Each row comes from the steps of one path. Every step used is in the known rows, and no mark comes twice. Write the path behind each row, first mark first.
Known rows
fadav -> pazugu -> gagev -> navus -> lofadol -> gome: [  0.2  -2.4   7.1 -14.3  42.7  18.5  21.4 -45.0   5.8 -42.7 -25.6 -31.8
 -22.6 -20.2 -33.4 -46.4 -15.3  -2.9  14.3   4.6 -17.4 -50.6  13.0 -33.6
  -5.4  -0.8]
pazugu -> ranoli -> navus -> lofadol: [  4.6 -19.4 -18.2  17.3  16.5   2.7  24.2 -34.5   8.9 -15.6   5.7 -13.2
  -3.7 -11.3 -46.6 -13.1  -6.8 -11.1   2.9 -34.4 -12.2  -3.7  13.6 -24.0
 -23.6  -0.1]
gagev -> navus -> lofadol -> pazugu -> ranoli: [ -6.3  -6.8 -13.8  -3.0  21.3   4.8  26.4 -46.7  13.3 -25.7   0.7  -5.4
   4.7 -24.2 -68.8 -32.2  -2.7 -11.8   2.9 -35.7 -24.1 -23.2  10.2 -36.5
 -19.7  -4.7]
kare -> fadav -> pazugu -> gagev: [  6.1  -2.7   0.7   3.2  31.3  -5.1   3.9 -28.2  -7.6 -12.0 -22.3 -20.3
   4.0  -1.4 -36.8 -11.8   6.2   9.6   1.7  -4.7 -17.8 -47.1   4.3 -16.3
   0.2  -3.0]
gome -> gagev -> pazugu -> ranoli: [  3.6  -5.7 -18.2  -4.9  12.8   8.2 -11.2 -33.9   6.1 -18.3  -9.3 -33.4
  -4.3 -16.0 -18.9 -43.5 -18.3  -0.7 -17.2  -0.2 -11.9 -51.1   6.5 -20.2
 -23.4   8.9]
fadav -> pazugu -> ranoli -> gome -> lofadol: [ -4.3   4.6 -10.3  -5.6  26.4   8.5  23.4 -23.9 -17.4   6.4 -43.5 -34.3
   2.4 -41.7 -37.2  -0.2  -3.4  -3.9   1.5 -45.2 -18.6 -46.1  13.0 -26.4
  -2.2  29.2]
pazugu -> lofadol: [ -7.6  -5.7 -14.1   2.7  -2.3   3.8   1.5   0.3  12.2  -3.7   9.4 -12.5
   1.1  -5.4 -12.8  -5.9  12.6   2.9   6.5 -28.8  -8.0  -2.6   5.8  -6.4
  -8.3  -7.1]
lofadol -> gome -> gagev -> pazugu -> ranoli: [  7.6  -1.0  -9.9 -18.0   3.0  21.7  -2.9 -46.4   9.7 -31.6 -22.7 -41.7
 -27.7 -18.0  -3.5 -47.6 -21.3   4.2 -13.8 -17.8   0.6 -62.4  10.7 -27.1
 -17.3  18.5]
ranoli -> gome -> gagev -> navus: [  3.6   6.7 -11.7  -1.3  14.5  30.7   6.0 -21.8  -5.4 -14.1 -47.5 -10.4
  -7.6 -38.2  -7.7 -14.0 -24.0  -3.8 -23.1   8.4  10.3 -22.0   5.3 -13.1
 -11.9  23.5]
fadav -> kare: [ -0.3  -0.3 -15.1   2.6 -13.2 -13.2  -8.0  11.2  -5.6  -5.8  -0.5  -6.1
 -12.5   1.3  -6.0  13.8  -3.1  -4.8  -0.1  12.9  -3.8   3.7   8.9  -4.2
   2.8  -7.8]
fadav -> pazugu: [-12.6   4.4   4.8   8.8  13.8  -4.8   5.7 -14.3  -5.1 -12.9 -21.5 -17.0
   6.6  -0.8 -15.6  -6.8  -0.6  -4.5  14.3  -3.4  -7.0 -23.5   7.6  -3.2
  10.0  -0.8]
kare -> fadav -> pazugu -> ranoli -> navus: [ -1.9  -6.9 -16.5  33.7  35.1   4.2  27.0 -37.8  -8.9 -19.2 -30.5 -14.3
   8.2  -1.0 -65.8  -9.9  -3.1   0.6   1.0 -51.1  -9.3 -44.0  14.4 -22.8
  -9.6  10.3]
pazugu -> ranoli -> navus -> lofadol -> gome: [  7.6 -16.0  -9.4   5.2   5.7  14.6  32.1 -49.8  10.5 -27.1  -9.0 -21.0
 -28.4 -11.8 -34.1 -19.5  -9.1  -5.5   7.2 -53.1   0.0 -14.5  19.0 -29.2
 -18.0   7.4]
gome -> lofadol -> navus: [ -3.7 -11.3   3.9 -16.1  24.4  -9.6  21.6  -3.7   3.0   9.0   8.3 -29.3
 -18.6 -18.3 -22.2  -4.4  -0.3  -5.2  27.4   9.6  -3.7  -2.2  -3.5 -10.4
  -9.0  23.9]
kare -> fadav: [ 13.8  -7.4 -13.4   5.0   6.1   1.6  12.2  -0.4  -1.2   4.8  -1.9  10.8
   3.4  16.0 -18.4  -7.0   5.4   6.0   0.0 -33.0  -2.5 -11.4  -0.7 -11.5
   1.6   2.0]
pazugu -> gagev -> navus: [  3.3   1.7   4.6  -8.3  38.2  17.9  -7.7  -9.4   4.9 -11.9  -4.3  -3.2
   2.1 -22.0 -14.7 -10.1 -13.8   7.9 -13.4  49.9 -10.8 -26.0  -6.2  -7.5
 -18.2  -0.6]
navus -> lofadol -> pazugu: [ -6.0  -8.0  -4.5  -5.4  -6.5 -15.1  22.9 -34.0   7.0 -12.9   1.5 -10.8
  -6.0  -1.3 -37.5 -25.6  11.1 -13.1  16.6 -13.3 -13.4   0.4  11.1 -20.4
  -0.7 -13.1]
gome -> gagev -> pazugu: [  1.4  -4.3 -15.6  -2.4  12.0   8.8  -9.4 -15.6   4.4 -16.9 -14.3 -27.1
  -8.4  -5.4   0.1 -45.6 -20.6  -2.6  -9.1  43.1  -1.6 -36.7   4.6 -11.4
 -11.9   4.4]
kare -> fadav -> pazugu: [ -0.2  -2.3  -7.4  11.8  20.1  -3.7  17.4 -13.8  -6.9  -9.0 -23.0  -3.2
   7.2  14.7 -35.8 -15.1   2.4   2.3  11.6 -38.5  -9.5 -30.3   7.3 -15.0
  10.6   3.6]
ranoli -> navus -> lofadol -> pazugu: [-10.6 -12.4 -10.6  17.3  10.1  -5.2  33.6 -36.3   3.9 -21.8  -9.2 -11.4
 -12.7  -7.6 -50.6 -21.9   0.4 -14.9  10.8   9.9  -3.5   1.4  16.0 -19.7
 -10.6  -7.4]
ranoli -> pazugu -> gagev -> navus: [  2.1   9.9   4.4  21.5  58.3  23.5   1.3  -0.9   0.0 -16.4 -35.1  -8.0
  11.3 -10.8 -23.2 -24.7  -9.1   5.1 -19.1  49.3  -6.9 -52.7  -6.7  -6.0
 -18.3   2.4]
ranoli -> gome -> lofadol -> pazugu -> gagev -> navus: [ -4.7   8.1  -1.2 -22.1  40.2  23.9  20.8 -24.6 -10.7   3.5 -45.2 -22.4
  -6.1 -59.5 -37.6 -12.8 -10.8   6.3 -18.8  47.4 -16.4 -45.4   0.7 -24.7
 -15.2  19.2]
pazugu -> gagev -> navus -> lofadol -> gome: [ 11.8  -7.3   2.2 -21.0  27.9  24.3  15.3 -31.6  15.4 -29.3  -3.6 -15.8
 -24.8 -19.9 -17.4 -36.9 -13.8   3.2   2.1  14.2 -10.6 -28.0   5.4 -29.1
 -13.7  -1.1]
gome -> gagev -> navus -> lofadol -> pazugu -> ranoli: [ -3.2  -9.6 -20.3 -20.6  19.7   2.6  13.6 -67.1  21.6 -38.0  -9.1 -26.6
 -11.4 -31.8 -70.4 -45.9  -9.5 -17.3   3.1 -26.4 -20.3 -26.8  14.1 -37.5
 -29.7   3.6]
gome -> gagev -> navus -> lofadol -> pazugu: [ -7.0  -8.2 -18.3 -16.8  21.9  -0.3  16.1 -49.1  18.2 -32.9 -13.6 -22.3
 -19.1 -17.9 -56.3 -51.2 -11.7 -19.8  10.6  12.1 -12.6 -13.5  12.2 -27.5
 -19.4  -1.7]
gome -> gagev -> navus -> lofadol: [  5.0 -12.7 -22.1 -12.9  27.8   9.7   8.6 -27.3  21.9 -26.9  -2.9 -13.5
 -19.0 -12.2 -31.9 -43.3 -20.6 -16.8  12.0   9.7  -9.0  -5.9   7.0 -24.2
 -19.7   2.3]
ranoli -> navus -> lofadol -> pazugu -> gagev: [ -4.2 -13.9   0.9   5.0  16.5  -6.9  21.4 -57.2   4.7 -22.9  -8.3 -28.2
 -14.0 -20.4 -56.0 -18.5   1.9  -5.1   1.4  42.0 -13.8 -10.8  13.7 -19.0
 -20.7 -13.5]

Which path is each row?
[ 11.3  -6.5 -27.1  -8.4  16.0  27.3  17.6 -54.9   7.3 -22.6 -30.5 -20.3
  -7.0 -45.7 -44.0 -28.6 -18.5 -12.8 -14.7 -48.1 -10.7 -27.3  14.1 -38.3
 -24.9  19.9]  pazugu -> ranoli -> gome -> gagev -> navus -> lofadol
[  3.6  -3.6 -14.4   5.1  20.6  28.9   8.2 -53.1   6.4 -39.5 -36.6 -44.6
 -34.1 -18.6 -15.3 -45.3 -32.0   3.0 -21.4   1.0   7.7 -59.4  16.6 -24.0
 -26.9  22.1]  lofadol -> gome -> gagev -> pazugu -> ranoli -> navus
[  8.2 -12.3  -5.5  -9.2  36.9  13.5   6.1 -20.3  12.4 -17.8   8.9 -10.1
  -2.4 -19.8 -29.9 -32.2 -11.3  -3.1  -1.3  31.3 -21.3 -16.5   0.2 -22.8
 -21.3  -8.0]  pazugu -> gagev -> navus -> lofadol
[ -6.6  10.9  -9.9   3.8  29.9  27.5   9.9 -57.2  -9.1 -31.1 -62.6 -33.2
   1.3 -51.0 -42.2 -17.2 -22.1  -7.7 -18.1 -32.1  -6.7 -57.6  14.6 -25.9
 -13.3  28.0]  fadav -> pazugu -> ranoli -> gome -> gagev -> navus
[ -0.8  -4.1 -11.7 -25.4 -12.4  10.6  -0.4 -33.7  20.1 -28.0 -17.1 -43.2
 -43.8 -12.7  -5.4 -23.8   3.3   1.7  13.2 -41.9   7.6 -18.0  14.5 -13.9
 -12.2   9.6]  pazugu -> lofadol -> gome -> gagev
[  8.0  -4.5  -6.6  18.6  58.3  18.7  14.5 -13.6  10.2 -20.5 -20.4 -12.2
   5.5  -6.1 -40.9 -48.4  -7.9  -5.5  -2.9  32.3 -16.6 -44.5   0.3 -22.3
 -21.1  -7.5]  ranoli -> pazugu -> gagev -> navus -> lofadol
[  5.1  -5.1  -6.7 -11.3  19.7  23.5  30.0 -15.9  14.6 -25.5  -5.0  -2.0
 -24.3  -2.7 -15.0 -40.2 -16.6  -4.6  11.4 -22.3  -2.6 -13.8   8.7 -28.2
  -5.0   2.7]  gagev -> navus -> lofadol -> gome
[-14.4 -12.1   3.1   5.3   3.5  -6.5  15.4 -19.2  12.6 -13.2  12.9 -28.4
  -5.7 -19.2 -26.6  -0.1  15.9   1.3  19.4 -32.6   2.8  -3.3   4.3  -9.9
 -11.0   3.4]  pazugu -> lofadol -> navus
[ 10.3  -0.1   1.7   5.1  47.0  28.9  24.9 -23.4  11.2 -33.6 -35.7 -21.4
 -20.2  -6.0 -25.7 -55.4 -11.1  -0.8  -0.5  10.7  -6.5 -55.9   6.2 -28.6
 -14.0   2.1]  ranoli -> pazugu -> gagev -> navus -> lofadol -> gome
[ -8.0   3.0   2.4  -6.2  -6.8  -6.9   4.7 -42.6  -0.1 -10.4  -6.7 -13.0
   4.2 -20.1 -38.7   0.9  10.0   0.1 -10.3 -34.4 -12.6 -20.3   6.5 -14.5
  -9.3   0.7]  lofadol -> pazugu -> ranoli
[-10.6  -4.8 -14.4  -3.3  29.0  -2.8  25.0 -29.0   0.2  -0.1 -13.0 -26.3
 -15.3 -30.6 -64.6  -6.2  -2.8  -5.3   1.4   0.5 -17.1 -18.8   9.6 -19.7
 -23.8  16.2]  gome -> lofadol -> pazugu -> ranoli -> navus
[  1.9 -17.9 -26.2  31.3  31.2  14.0  24.2 -24.5   5.3 -20.4   2.7 -17.6
   6.6 -10.3 -44.1 -47.0 -19.9  -8.1  -8.8  -5.1 -13.4 -38.0  15.1 -32.4
 -26.0  -2.1]  gagev -> pazugu -> ranoli -> navus -> lofadol
[ -5.4   0.9 -16.8 -20.3  17.3  28.8   6.0 -25.0  23.9 -38.2 -20.9 -30.7
 -38.1 -17.2 -15.1 -36.8 -11.8   2.4   6.2 -25.3   6.5 -28.0  10.8 -20.1
 -19.7  12.3]  pazugu -> lofadol -> gome -> gagev -> navus
[ -5.2  -2.4 -23.5  -8.2  36.5  25.0  23.8 -37.7  17.1 -46.8 -46.4 -36.0
 -29.1  -3.6 -50.4 -51.4  -7.0   2.3  17.8 -63.9  -3.7 -62.3  19.1 -34.1
  -9.6  16.6]  kare -> fadav -> pazugu -> lofadol -> gome -> gagev -> navus
[ -7.0   1.8  -2.6 -31.2  50.4   9.6   8.2 -13.2   6.4  -3.6 -11.0 -22.5
 -10.5 -37.1 -46.8 -22.2  -7.9   3.5  -0.1  64.9 -25.5 -35.3  -3.5 -18.7
 -22.1   7.5]  gome -> lofadol -> pazugu -> gagev -> navus
[-16.1 -11.7  -5.6  18.5  15.9   4.9  19.4 -10.4   8.6 -18.0   8.3 -34.3
   5.5 -15.0 -24.8 -34.2  -1.6   3.3   6.9  -0.9  -3.5 -38.8   5.5 -19.6
 -14.9   0.8]  gagev -> pazugu -> lofadol -> navus
[  2.9  -0.1  -2.9   5.8  57.7  12.9   9.4 -21.5  -2.9 -22.3 -25.6  -7.1
  11.6  -8.3 -50.0 -27.0  -9.0   9.1  -4.0  13.9 -20.0 -57.4   0.3 -21.0
  -6.7   0.1]  kare -> fadav -> pazugu -> gagev -> navus
[  7.0 -13.4 -16.9  19.7  18.8  23.7  34.3 -37.9   9.4 -31.8 -13.2 -27.1
 -20.0  -9.4 -27.9 -51.1 -23.1  -1.9  -5.3 -21.6  -3.6 -50.4  19.9 -38.6
 -19.9   4.6]  gagev -> pazugu -> ranoli -> navus -> lofadol -> gome
[ -7.0  -8.1 -27.6   0.0  11.3  11.6  -7.1 -14.2  14.8 -20.2  -5.3 -39.4
  -8.9 -11.3 -14.1 -52.8  -9.2  -0.1  -2.7  12.1  -7.4 -41.7  10.7 -17.4
 -20.8  -2.2]  gome -> gagev -> pazugu -> lofadol
[ -5.9   2.8  15.9 -14.6   3.4  -7.0  -5.9 -37.6  -0.9 -10.3  -8.6 -20.3
  -4.9 -24.1 -23.7  -0.2  11.1   7.9  -8.8  36.4 -11.9 -21.0   2.4  -6.3
  -7.9  -8.1]  lofadol -> pazugu -> gagev
[  2.9   6.4  -3.3 -23.3  18.4  25.2   3.0 -26.3  13.3 -34.3 -30.1 -20.7
 -36.9 -14.8  -3.1 -29.5 -25.0  -1.6  -5.2   5.3  10.7 -25.3   5.7 -12.8
 -10.3  20.5]  lofadol -> gome -> gagev -> navus
[ -8.0 -14.4 -13.0  28.1  29.5  -3.0  28.4 -50.8   2.6 -28.4 -14.6 -29.5
  -0.2 -12.0 -62.0 -21.4  -6.6 -15.9  14.4 -40.4 -16.9 -24.8  21.2 -27.1
 -14.0  -0.8]  fadav -> pazugu -> ranoli -> navus -> lofadol
[ -5.8   5.1  -5.7 -16.2   4.9   4.6  28.2 -16.6 -16.4  15.0 -41.5 -17.9
  -8.7 -34.5 -22.6  -1.6   2.0  -1.9  -1.9   2.0  -4.5 -16.0   8.0 -17.7
   1.4  20.6]  ranoli -> gome -> lofadol -> pazugu
[ -0.8 -12.7 -12.3  -0.2  20.1   8.2  25.4 -80.8  10.1 -53.1 -40.3 -59.2
 -43.8 -20.9 -51.6 -37.2 -16.0 -17.5  18.9 -48.9  -4.8 -39.1  30.7 -34.6
 -17.7  16.0]  fadav -> pazugu -> ranoli -> navus -> lofadol -> gome -> gagev
[  8.6 -12.6 -15.9   6.1  58.8   5.7  25.8 -30.9   6.4 -27.5 -14.2 -12.8
   4.7  -5.7 -68.2 -46.7  -5.9  -1.2  11.4  -5.5 -29.1 -49.7   7.2 -38.0
 -10.3  -7.9]  kare -> fadav -> pazugu -> gagev -> navus -> lofadol
[ -3.5  -2.0  -4.2  -9.2  -9.5  13.4  11.9 -10.0  12.3 -16.8  -7.4 -19.8
 -24.7  -6.2  -0.1 -12.7   8.4   8.0  10.3 -49.0   5.1 -14.4  10.6 -11.9
  -2.1   2.9]  pazugu -> lofadol -> gome
[  5.9   4.5   8.1  15.8  29.2   7.1  -5.9 -11.0  -4.2  -6.9 -29.1 -19.7
   3.7  -2.5  -9.9 -11.9   5.3   5.5 -11.2  31.4  -6.6 -42.3  -2.3  -0.2
 -10.2  -1.6]  ranoli -> pazugu -> gagev
[ -0.7 -11.8   4.0 -16.2   2.2 -16.1   7.3 -52.8   6.7 -16.2   2.9 -25.6
  -9.0 -20.0 -37.7 -22.8  10.7  -3.8   8.6  17.3 -22.7 -12.2   8.7 -22.5
 -10.0 -17.7]  navus -> lofadol -> pazugu -> gagev
[-12.9 -15.7 -13.3   4.2  17.2   3.6   7.1 -31.8  16.5 -29.4  -1.8 -56.8
 -11.7 -20.0 -28.7 -46.4  -5.9  -2.2   8.0   9.4  -0.8 -43.0   8.8 -20.1
 -25.0   8.5]  gome -> gagev -> pazugu -> lofadol -> navus
[ -2.8  -2.7 -17.2 -10.2  11.1  18.4  29.9 -56.3   3.5 -26.9 -47.7 -19.0
 -15.0 -41.4 -46.3 -36.7 -14.5 -16.3  -6.4  -1.6  -3.3 -21.9  16.3 -34.2
 -12.6  10.3]  ranoli -> gome -> gagev -> navus -> lofadol -> pazugu
[-15.1  -6.9   1.9  34.7  22.5   1.8  27.1 -12.8   8.3 -16.2 -16.5 -34.6
   0.9  -2.9 -38.8 -16.2  16.4  -3.3  15.3 -29.0   5.0 -32.5   4.8 -10.1
 -11.6   6.3]  ranoli -> pazugu -> lofadol -> navus
[ -3.7 -10.4  -4.8  13.7  20.6   6.8  38.2 -58.6   3.2 -40.8 -30.0 -36.9
 -24.5 -12.0 -49.4 -26.6  -8.6 -10.6  16.1 -57.7  -6.2 -38.2  28.0 -33.6
  -8.5   8.9]  fadav -> pazugu -> ranoli -> navus -> lofadol -> gome
[ -4.5  -5.0  -2.1  -1.3  50.2   4.8  12.4 -33.4   5.7 -30.4 -12.9 -24.9
   0.5 -19.5 -47.0 -39.4 -12.5  -6.5  10.9  26.1 -25.8 -39.8   8.0 -26.4
 -12.0  -9.9]  fadav -> pazugu -> gagev -> navus -> lofadol
[  0.8  -3.8 -10.8  10.4  13.0  12.6   0.1  -8.8  -0.5  -6.9   0.3 -10.9
  17.3  -8.4 -11.8 -30.7 -11.8   5.8 -21.1  -8.4 -13.2 -43.8   3.7 -19.1
 -14.0   1.7]  gagev -> pazugu -> ranoli
[ -4.1  -0.7 -13.6   4.6   9.8  19.8  38.2 -55.1  -0.7 -17.6 -31.2  -3.1
  11.8 -46.8 -59.3 -22.9  -3.2  -7.6 -13.7 -49.0 -14.9 -33.0  15.2 -43.1
 -14.0   6.9]  gagev -> navus -> lofadol -> pazugu -> ranoli -> gome
[ -3.3 -11.2  -8.6  -6.9  -7.0 -13.6  19.0 -54.5  10.1 -13.8   7.7 -17.3
  -2.1 -19.0 -53.9 -17.5  12.1 -11.8   9.3 -49.3 -22.8 -11.2  13.8 -30.7
 -11.7  -8.8]  navus -> lofadol -> pazugu -> ranoli
[  1.4 -14.9 -15.3  20.7  15.3   1.1  25.3 -14.5   7.0 -13.1   3.0  -7.6
  -9.5   0.7 -29.2 -15.8  -8.8 -11.9  11.2   5.4  -0.3  10.2  11.8 -13.4
 -13.4  -4.4]  ranoli -> navus -> lofadol
[ -5.2   7.1 -17.7   6.1  35.1  37.3  14.7 -20.2  19.3 -41.4 -50.2 -33.6
 -28.8  -7.3 -25.3 -51.8 -10.9  -2.5   1.3 -26.1   9.7 -54.8  12.2 -18.3
 -19.5  15.1]  ranoli -> pazugu -> lofadol -> gome -> gagev -> navus
